Known rows, with every way that one mark hangs from another
sibore(dite tafa): [-14.3  11.1   6.2 -10.3  20.4   5.5 -30.3  -2.7  -9.8 -10.4 -20.6  -3.8
   5.2  26.6  -5.4  15.4  -3.9]
dovo(batutot): [ -9.9  -0.8  12.1  -0.8   1.3  -1.3 -16.5  -4.9  21.4  -7.9  19.0  -3.7
   7.0 -13.1   8.2 -11.5   6.8]
dovo(batutot(dite doti sibore(benum tafa(pode)))): [ -4.9  10.7  39.3 -26.0  38.0   8.5 -39.3  -5.5  50.4 -11.7  45.5  -6.5
  15.3  18.5  -4.5  35.7   8.3]
dovo(batutot(doti sibore(dite tafa(pode)))): [-11.1   2.7  30.5 -30.9  23.7   6.9 -44.3  -9.4  44.6 -20.5  17.8 -20.2
   8.0  18.7  -4.9  24.2  15.8]
dite(batutot(doti sibore(benum))): [  5.5   6.2  19.7 -21.6  28.5  -0.9 -22.8   3.0  45.5 -35.4  37.6  -6.8
   5.2  13.7  15.1  23.0  22.1]
batutot(doti): [ 4.5 10.0 13.6 -8.3  7.3  4.6 -8.7  6.7 12.5 -4.6 25.9 -1.6  0.9  4.6
 -1.5  3.2  5.4]
benum(sibore(dite(batutot) tafa(doti pode))): [ -5.6   8.0  19.0 -30.7  12.8  -3.3 -11.0  -0.1  -6.5 -19.3  -1.6 -32.2
  -7.5  29.3  -4.9  32.4   6.2]
sibore(tafa): [-21.3   6.4  -2.1  -1.1  20.7   1.1 -13.3  -0.3 -27.3  -7.5  -8.6  -4.9
  -2.6   5.9  -6.5  -0.4 -16.9]
tafa(doti pode sibore(dite)): [ -2.5  -9.1   8.7 -21.2 -17.9  14.1   9.4  -0.7  11.8   6.2 -10.3 -44.4
  -5.6  22.6 -13.0  46.5  23.4]
sibore(benum dite(batutot) tafa(doti pode)): [-26.8  21.7  20.9 -25.1  20.8  -1.5 -21.9 -13.1  -5.7  -9.8   6.2 -21.4
  14.0  54.7  -2.9  58.8   7.2]
tafa(doti sibore(dite)): [  2.4  -5.5   9.0 -17.7  -8.9  20.2   0.0   9.9  14.6  -9.9  -8.3 -37.4
  -4.5  13.5   1.0  24.0  27.3]
dite(batutot(doti) sibore(benum tafa(pode))): [-21.1  20.7  14.5 -15.3  41.0 -16.1 -24.1   1.7  14.8 -29.1  19.9 -12.5
  -7.3  25.6  -3.8  46.7   9.1]
dovo(batutot(dite sibore(benum))): [ 10.4  -0.7  29.6 -14.5  21.7   7.6 -27.8  -2.5  65.3 -13.6  31.2   5.7
  17.6   1.7  12.7  15.1  20.4]
tafa(pode sibore): [ -9.5 -17.1  -8.1  -2.7  -9.2   1.1  13.2  -4.3   2.0   2.7  -9.4 -28.0
  -9.9   0.3 -16.1  27.9   3.4]
batutot(dite sibore): [ 28.6  -2.7  13.6 -13.5  12.9  12.4  -9.1  11.3  44.1  -2.7   7.7  -6.7
   3.3  -1.4  -3.3  13.7  15.5]
tafa(doti sibore(benum dite(batutot))): [ -6.2   3.8  16.3 -20.4   7.2  11.1  -9.9   5.3  25.0 -26.1  10.1 -31.7
   5.2  27.5  13.1  41.3  33.2]
dovo(batutot(dite doti sibore)): [ 18.0   5.6  37.0 -19.8  22.2  14.4 -31.0  11.7  73.1 -15.1  49.8 -11.9
  10.7 -13.2   2.7   3.9  25.1]

Rows
[  1.6  10.6  35.7 -21.4  37.4  16.0 -42.0  11.5  51.2 -20.2  42.2 -17.9
   9.1  -8.9  -2.8   2.9  11.8]
dovo(batutot(dite doti sibore(tafa)))
[-20.0   5.1  -0.9  -6.9  25.2 -13.4 -10.4  -9.8  -4.2  -7.5 -18.4   4.6
 -10.4  28.4  -6.2  42.0  -4.8]
dite(sibore(benum tafa(pode)))
[ -5.3  12.6  20.7  -2.8  27.0   2.1 -29.9  11.8  35.6 -13.6  14.3 -11.3
   0.5 -14.8  -2.3   3.1   9.9]
dovo(batutot(dite(sibore(tafa))))
[-13.2   0.2  25.1 -29.0  17.2  13.4 -36.8  -2.9  32.1 -23.7   3.7 -28.4
   5.9   8.1  10.1   8.2  19.7]
dovo(batutot(sibore(dite tafa(doti))))
[  5.7   3.4  18.7 -26.3  17.0  16.8  -4.2   8.4  12.7  10.5   5.9 -34.5
  -1.5  11.8 -19.6  35.1   5.5]
batutot(dite sibore(tafa(doti pode)))
[-10.1   0.0  17.0 -23.9  -3.2   5.4  -0.1  -7.4  21.2 -10.2   7.7 -38.4
   4.9  38.6  -1.1  65.3  29.7]
tafa(doti pode sibore(benum dite(batutot)))
[ -8.0   2.6  17.3 -18.5  12.7   0.4 -17.3  -7.2  36.4 -21.4  16.8 -20.5
   7.9  37.9  -4.7  60.5  24.0]
tafa(pode sibore(benum dite(batutot(doti))))
[-15.7   4.6  34.3 -32.4  32.8   3.5 -49.4 -18.2  46.5 -23.1  22.2  -3.5
  15.0  36.0   3.4  38.2  14.8]
dovo(batutot(doti sibore(benum dite tafa(pode))))
[  5.1  12.2  29.6 -27.0  40.9  11.3 -25.8   0.0  32.2  -4.5  28.2  -1.2
  10.3  34.9 -14.4  51.0   2.5]
batutot(dite doti sibore(benum tafa(pode)))
[-25.1  12.2   1.6  -7.1  33.5 -20.7 -17.2  -5.4   5.4 -24.5  -2.8 -10.8
  -6.5  21.2  -1.6  44.7   3.4]
dite(batutot sibore(benum tafa(pode)))
[ 28.0  18.7  25.1  -8.1  19.4   7.5 -12.7  26.1  49.5  -5.7  28.8  -5.5
  -3.2  -0.3  -9.8  19.2  20.9]
batutot(dite(sibore) doti)
[ 32.0   7.3  28.4 -21.3  21.5  18.2 -16.9  18.8  56.8  -7.6  34.1  -9.4
   3.7   2.1  -5.6  16.0  19.6]
batutot(dite doti sibore)
[ 12.0  -6.0  12.9 -22.0  15.5   4.8 -24.8 -12.2  43.3 -19.1 -12.2  13.7
   9.5  39.1  15.2  33.5  19.7]
batutot(sibore(benum dite))
[  1.6  16.6  13.7  -3.6  35.6   1.2 -19.9  11.1  18.6  -9.0   0.4   9.0
   0.0  19.5  -3.3  30.0   1.7]
batutot(dite(sibore(benum tafa)))
